Known rows, with every way that one mark hangs from another:
befev(gefi(malil(dafut gemo))): [ -2   5   4  15  18 -12 -16 -29  13   5 -26  22 -17  38  18   4  -4 -25
  15  -5  14   2 -25   7  15  19  -7   1 -27  -9 -17  18  19]
gemo(lidas(dafut(malil(nimibo)))): [  7 -22 -15   2   4 -20 -50   8   3  -4 -20   9 -11  41  16  -5  -8  24
 -24  -2  -9   1 -17  14 -26  38   2 -15 -22 -21 -27   6  21]
malil(dafut): [  1  13  -6   9  12 -27 -19 -13   4  -7 -27  22 -16  38  21  -2   3  16
   7   2  -4  -2 -26  -8   9  18 -14  -8 -23  -8 -27  15  21]
gemo(lidas(dafut(zoni(gefi)))): [ 12  -5 -13  -4   6 -32 -49  10   6 -10 -32   4 -13  39  23  -3  -9  30
 -29  -4 -12   2  -5   7  15  29  -4  -1 -25  -8 -31   7  18]
malil(dafut(zoni)): [  6  17  -5   7  13 -38 -50  -9  -1  -4 -31  21 -13  41  19  -2   2  23
   1   0  -6   6 -15  -3  14  25  -9  -5 -22   0 -26  15  18]
fudo(gefi): [ -9  -7   4  -4   7 -19  36  -9   4 -14 -35  30 -16  32  23   9   7  16
  -8   3 -13 -17 -43 -10  31  10 -27   1 -27  -4 -14  11  23]
gefi(fudo malil(gemo) zoni): [ -6 -12  -1   7  14 -21  42 -23  28  10 -35  19 -16  29  16  -6  -3  25
   4  -2 -10   8 -42  22  20  12 -14  25 -31 -16   2  14  28]
zoni(gefi gemo): [ -4  -4   6   3  11 -40  22   0  20 -13 -32  13 -10  31  13  -1  -2  38
  -3   9 -30  -5 -22   4  87  15 -26  16 -26 -23 -39  14  28]
lidas(gemo): [ -3   2 -10  -4   3 -21 -23   1  14 -13 -26  12 -18  29  23  -1   7  13
  -5  -3 -14 -13 -17 -10   7  15 -25   5 -25  -6 -23   9  22]
fudo(gefi(malil(dafut))): [ -9  -7  -1  -1   9 -17  29 -23   4  -7 -35  28 -16  35  21   8  -1   9
   3   3  -6  -5 -43  -4  32  13 -19   9 -26 -12 -10  16  26]
gisaru(malil(dafut)): [ -2   9 -13  12   3 -22 -49  -6   2  -2 -22  23 -14  37  20  -6  11   7
 -17   1  -3   2 -19  -7  17  27 -18  -5 -25 -13 -27  15  17]
gefi(malil zoni): [-12 -15   9   5   2 -16  44  -7  20  -9 -48   9 -21  27  23   8   3  35
  11  -3 -23   5 -39  10  32   1 -26  35 -25  -7 -12  12  31]
gefi(malil(dafut nimibo) zoni(gemo)): [ -7 -17   1   3  15 -19  31 -18  16  12 -32  14  -9  36  14  -3  -9  49
  16   7 -15  28 -22  13  30  20 -15  22 -20 -35 -15  20  34]
gisaru(lidas malil(gefi nimibo)): [ -6   2 -20  21   4 -23 -49  12  11   0 -20  24 -12  28  18  -8  15  14
 -41  -5  -5  13 -14  -1  -6  17 -30 -11 -27 -18 -24   9  19]
fudo(gefi(malil(dafut gemo) zoni)): [ -6  -5  -1   1  16 -14  46 -26  11   7 -33  24 -13  33  22  12  -6  31
   3   3  -5   7 -42  -3  38  17 -14   6 -28 -13  -4  18  26]
lidas(dafut(malil zoni(gemo))): [  4  -4  -6   4   3 -38 -76   3  -3  -7 -32   0  -6  42   8   1  -1  37
 -13   3 -15  12  -9  20  18  38   5   9 -19 -14 -33  10  23]
malil(dafut gemo nimibo): [  9   1 -17  21  30 -26 -37 -17   6  22  -3  40  -5  43  11 -14  -2  32
   8   0  12  11  -7 -13 -19  35  -8 -41 -23 -21 -23  21  18]
lidas(dafut(zoni) gemo): [ 10  11 -23  -7   4 -29 -84   2   1  -7 -25   3 -13  35  23   0   3  23
 -20  -5  -4   5   6  -6  -6  26  -9   6 -23  -3 -25   8  16]
zoni(gefi): [  0   0   2  14  10 -39  13  -4  16 -17 -28  25 -18  30  17   3   4  27
 -14  -1 -21 -15 -29  -4  55   9 -31   2 -29   0 -32  12  19]
dafut(malil(gefi gemo(lidas) nimibo)): [  7 -19  -6  29  16 -33 -45   8  14   5 -17  27  -7  39   3  -4  -3  41
 -13  -3 -18   5 -26  12 -21  38   3 -35 -23 -10 -29  11  21]
lidas(dafut): [  1   3  -9   5   4 -21 -27  -2   2 -12 -28  10 -17  34  23   1   6  21
  -4  -1  -4  -3 -17  -6  -3  14 -14   2 -24  -9 -28   9  23]
lidas(dafut gemo): [  3   8 -23  -6   3 -19 -52  -3   5  -9 -19   4 -16  32  25  -1   3  17
 -14  -3  -2  -4  -5 -10 -13  21 -14   3 -24 -12 -25   8  20]
gemo(lidas(dafut(malil))): [  5 -14 -12  -2   0 -20 -48   9   5 -12 -28   0 -14  40  19  -2  -7  19
 -21  -3 -12  -2 -20  15 -12  35   5  -6 -24 -17 -29   5  23]
malil(gefi(fudo) gemo(lidas) nimibo): [ 11  -8 -14  24  26 -31 -11  -1  23  17 -17  39  -7  37   9 -17  -5  38
 -11  -2  -8   7 -20   5 -31  26  -2 -35 -27 -17 -16  14  21]
befev(gefi): [ -5   4  14   8   9 -15   3 -15   9 -11 -33  22 -21  34  22   9   7 -21
   1  -3   2 -13 -30   4  16   9 -21   3 -27   2 -21  11  16]
zoni(gefi(fudo) gemo(lidas(dafut))): [  6  -7 -11  -9  12 -39   4  -5  21  -2 -26   6  -6  38  14 -13 -16  26
 -28   9 -19   3 -19  23  59  30  -6  12 -29 -40 -30  11  26]
dafut(malil(gemo(lidas)) zoni(gefi)): [ 14 -12  -6  16  15 -51 -75   7  11  -1 -25  15  -5  41   3  -1  -8  36
 -34  -5 -21   2 -17  24  44  48   4 -16 -27   1 -33   9  13]
malil(dafut gemo): [  6  16 -11  16  22 -25 -34 -14   9   7 -16  25 -10  39  17  -7   0  22
  13   0   5   4 -17 -13   5  29  -5 -23 -25 -14 -27  18  20]
gisaru(malil): [ -7  -2  -7  11  -4 -20 -31   5   7  -9 -28  22 -17  31  20  -4  15  12
 -19  -2 -12  -6 -20  -6  24  20 -27   4 -27  -8 -26  11  19]
malil(dafut gefi(fudo zoni)): [  3  24  -2  21  17 -38  22 -23  14   1 -35  25 -16  34  17   3   2  36
  -4   4 -14  12 -43   7   6   8 -10  -2 -26  -2 -13  15  21]
zoni(gemo(lidas(dafut))): [  0 -10  -5 -14   3 -19 -15  12  12  -8 -36  -6  -9  38  21  -7  -9  31
   0   8 -19   6  -9   8  25  29  -2  13 -22 -37 -34  10  34]

Rows:
[ -8 -25   0   7  13 -22  53 -24  22   9 -33  30 -17  31  14  -8   0  27
  -5  -1 -12  10 -42  25   3   7 -24  22 -27 -18   5  15  27]	gefi(fudo malil(nimibo) zoni)
[ -5  -6  -5   3  15 -15  19 -25   8   2 -28  30 -13  36  18   4  -3  13
   6   3  -1  -3 -38  -8  31  20 -13  -1 -28 -16 -11  18  25]	fudo(gefi(malil(dafut gemo)))
[-12 -10   7 -10   9 -16  62 -23  11   1 -41  15 -11  33  21  12  -8  33
   5  10 -16   9 -42   6  58  15 -17  25 -25 -26  -9  18  33]	fudo(gefi(malil(dafut) zoni(gemo)))
[ -8 -14   8 -17   6 -15  66  -3  13  -4 -44  12 -11  31  26  11  -6  38
 -10  10 -24  -1 -38   4  53  18 -18  14 -27 -22 -13  12  30]	fudo(gefi(zoni(gemo(lidas))))
[ 10   8  -8  17  14 -23  -9   7  20   5 -34   5 -12  32  22   5  -6  57
  -5  -3 -15  14 -16  -2  -6  20   3 -13 -27  -8 -25  10  26]	malil(gefi(zoni) gemo(lidas(dafut)))
[  8  16 -19  24  11 -23 -65   2  11   9 -20  21 -10  39  18  -8   1  24
 -19  -1  -4  13 -11  -9   5  36  -1 -24 -27 -15 -31  15  18]	gisaru(malil(dafut gefi gemo(lidas)))
[  3 -17  -5  12   8 -26 -45   7  13  -3 -22  13 -10  38   9  -2  -4  21
 -11  -3 -15  -5 -29  15   3  40   3 -17 -26 -13 -28   8  22]	dafut(malil(gemo(lidas)))
[ -9 -23   4 -13   5 -20  56 -11  29   2 -48   1 -13  32  18  -9 -13  28
  -1   6 -26  14 -41  37  42  15 -10  45 -27 -37  -4  13  36]	gefi(fudo malil zoni(gemo(lidas)))
[ -2 -20  -2  -9  11 -35  29  -6  30  -4 -35   8 -10  35  10 -13 -17  20
 -14   7 -29   2 -29  30  77  23 -13  30 -29 -39 -25  13  32]	zoni(gefi(fudo malil) gemo(lidas))
[ 10   1  -9  11  25 -47 -40 -12   3  12 -16  32  -2  45   8 -10  -6  47
 -10   6  -9  18   1   3  36  35 -13 -15 -19 -21 -31  21  18]	malil(dafut(zoni(gefi gemo)) nimibo)
[-13 -17   7  -5   7 -23  62 -17  28   2 -46   8 -15  30  15  -5  -5  29
   7   7 -24  13 -43  32  48   9 -17  48 -27 -31  -4  15  36]	gefi(fudo malil zoni(gemo))
[  0   6   5   8   6 -27  19   8  18  -9 -47   0 -14  31  21   9  -2  58
  -1   5 -31  14 -24   6  22  10  -8  13 -23 -14 -29  10  33]	malil(gefi(zoni(gemo(lidas(dafut)))))
[ -4   5  13   5  12 -19  38 -28  15   0 -34  23 -20  31  22   7   3 -19
 -11  -1   2  -6 -43  22  17   8 -19  13 -31  -2  -4  12  15]	befev(gefi(fudo zoni))
[-11 -25  10 -11   1 -13  45   2  26  -5 -51  -7 -14  31  22   1 -11  43
  10   4 -32  14 -29  21  49  15 -14  42 -24 -30 -17  12  40]	gefi(malil zoni(gemo(lidas)))
[  6 -13 -10   8   8 -39 -79   2  -4   2 -23  10  -4  43   5  -3  -2  43
 -16   3 -12  17  -3  18   4  41   3  -2 -17 -19 -31  11  21]	lidas(dafut(malil(nimibo) zoni(gemo)))
[ -9 -14   6   4   9 -35  28  -5  26 -11 -37  10 -12  31  11  -2  -6  35
   4   7 -30   1 -25  11  91  12 -26  32 -26 -28 -34  16  33]	zoni(gefi(malil) gemo)
[  2 -13   0  36  17 -35 -17  -3  15   8 -21  29  -8  34   2   5   3  56
  -9  -2 -20  11 -32  11  -7  28  -6 -25 -23  -3 -23  13  22]	dafut(malil(gefi(zoni) gemo nimibo))
[ 17  17 -13  37  33 -44 -65  -9   6  21 -15  42  -4  43   6  -8   0  55
   3  -1   1  24  -1 -11 -17  30   1 -43 -20  -2 -26  21  15]	malil(dafut(zoni) gefi gemo nimibo)
[ -5 -12   2 -18   5 -14  49  -5   8  -3 -39   7  -9  33  27  13  -8  41
 -15   9 -18   3 -33   3  41  21 -11  14 -26 -24 -14  11  30]	fudo(gefi(zoni(gemo(lidas(dafut)))))
[ -7  -4   6  -6  10 -30  55 -12  21   2 -40  12 -12  30  18  -4   0  34
  -3  10 -23   6 -41  22  40  13 -17  28 -27 -24  -9  13  30]	gefi(fudo zoni(gemo))
[  6 -12 -17  19  13 -26 -64  -5   1   6  -9  20  -7  40   7  -3   0  31
 -12  -3   2   6 -14   6 -24  37   1 -24 -23 -17 -27  11  19]	lidas(dafut(malil(gemo nimibo)))
[ -3 -11   9  15   3 -33  -1   9  17 -12 -42   4 -12  33   9   9  -2  47
 -11   4 -39   6 -40  21  25  24  -1   6 -23 -11 -30   8  29]	dafut(malil(gefi(zoni(gemo(lidas)))))
[-15 -19  12 -10   5 -13  76 -14  16  -6 -47  14 -14  29  21  13  -4  35
   4   8 -25   2 -44   7  63   9 -24  33 -26 -22  -8  15  35]	fudo(gefi(malil zoni(gemo)))
[  0 -12  -3  -4  12 -32   6  -4  23  -4 -34   3  -8  38  14  -7 -21  30
  -4   8 -25   9 -17  16  79  28 -10  20 -25 -40 -36  16  32]	zoni(gefi(malil(dafut)) gemo(lidas))
[-10 -15   4  -1  11 -12  59 -17  16   0 -39  22 -15  28  22  13  -1  31
   1   1 -13  -1 -44  -2  42  11 -21  15 -30 -10  -3  15  28]	fudo(gefi(malil(gemo) zoni))
[ -2 -30  -2  -2  12 -31  19   3  26  -3 -31  11  -7  36  10 -10 -17  39
 -10   6 -29   8 -13  17  69  24 -18  17 -25 -41 -32  15  33]	zoni(gefi(malil(nimibo)) gemo(lidas))
[ -2   5   8  13  18 -10  11 -32  16   9 -31  16 -17  35  21  10  -6  -7
  12  -4   9  11 -28  11  23  17  -9   9 -28  -9 -11  18  20]	befev(gefi(malil(dafut gemo) zoni))
[  7  -6   2  -5  10 -46 -26  11  14 -10 -40   7  -8  38  14  -4  -8  43
 -19   4 -30   4  -7  13  73  28 -12  14 -24 -14 -36  11  23]	dafut(zoni(gefi gemo(lidas)))
[  5  -3 -13  14   8 -26 -62  -3   3  -2 -17   9 -11  38  11   1   2  25
  -9  -3  -2   1 -20   6  -9  34   3 -13 -24 -12 -29  10  20]	lidas(dafut(malil(gemo)))
[  0   7   0  13  22 -16  -7 -40  16  10 -23  28 -15  39  14  -5  -5 -37
   6  -3  18   1 -33  19   8  20  -4   3 -30 -15  -7  19  16]	befev(gefi(fudo malil(dafut gemo)))
[ 12 -24  -9  15  16 -39 -86   9   5  11 -18  24  -3  45   2  -8  -5  40
 -22  -5 -13  11  -9  21 -10  52   7 -27 -22  -8 -24  11  15]	dafut(malil(gemo(lidas) nimibo) zoni)
[  6 -10  -1  29  14 -55 -57  -3   5   0 -28  35  -9  40  -3  -4   6  38
 -26  -2 -22   8 -30  28  -7  30  -3 -14 -21   8 -19  11  15]	dafut(malil(gefi(fudo) nimibo) zoni)
[-13 -17   9  -5   4 -13  70 -17  13  -8 -45  21 -18  28  25  16   1  27
  -2   2 -19  -4 -50   0  45   4 -28  25 -28  -7  -3  13  29]	fudo(gefi(malil zoni))
[  0 -15 -11   4   8 -12 -24   0  18   0 -32   6 -15  36  19  -7  -8  18
   8  -6  -5   5 -16   4   4  23  -3   9 -26 -22 -22  12  29]	gefi(malil(gemo(lidas(dafut))))
[ 12  19 -12  14  23 -36 -66 -10   5  11 -22  23  -8  42  16  -6  -1  28
   6  -1   4  11  -6  -6  12  34   1 -20 -24  -4 -26  18  16]	malil(dafut(zoni) gemo)
[  3  14 -29 -12   3 -25 -84   6   5  -8 -24  -6 -12  29  28  -4   4   4
 -34  -7   3  10   2   4  -9  24 -15   8 -27 -13 -23   5  18]	gisaru(lidas(dafut(zoni) gemo))
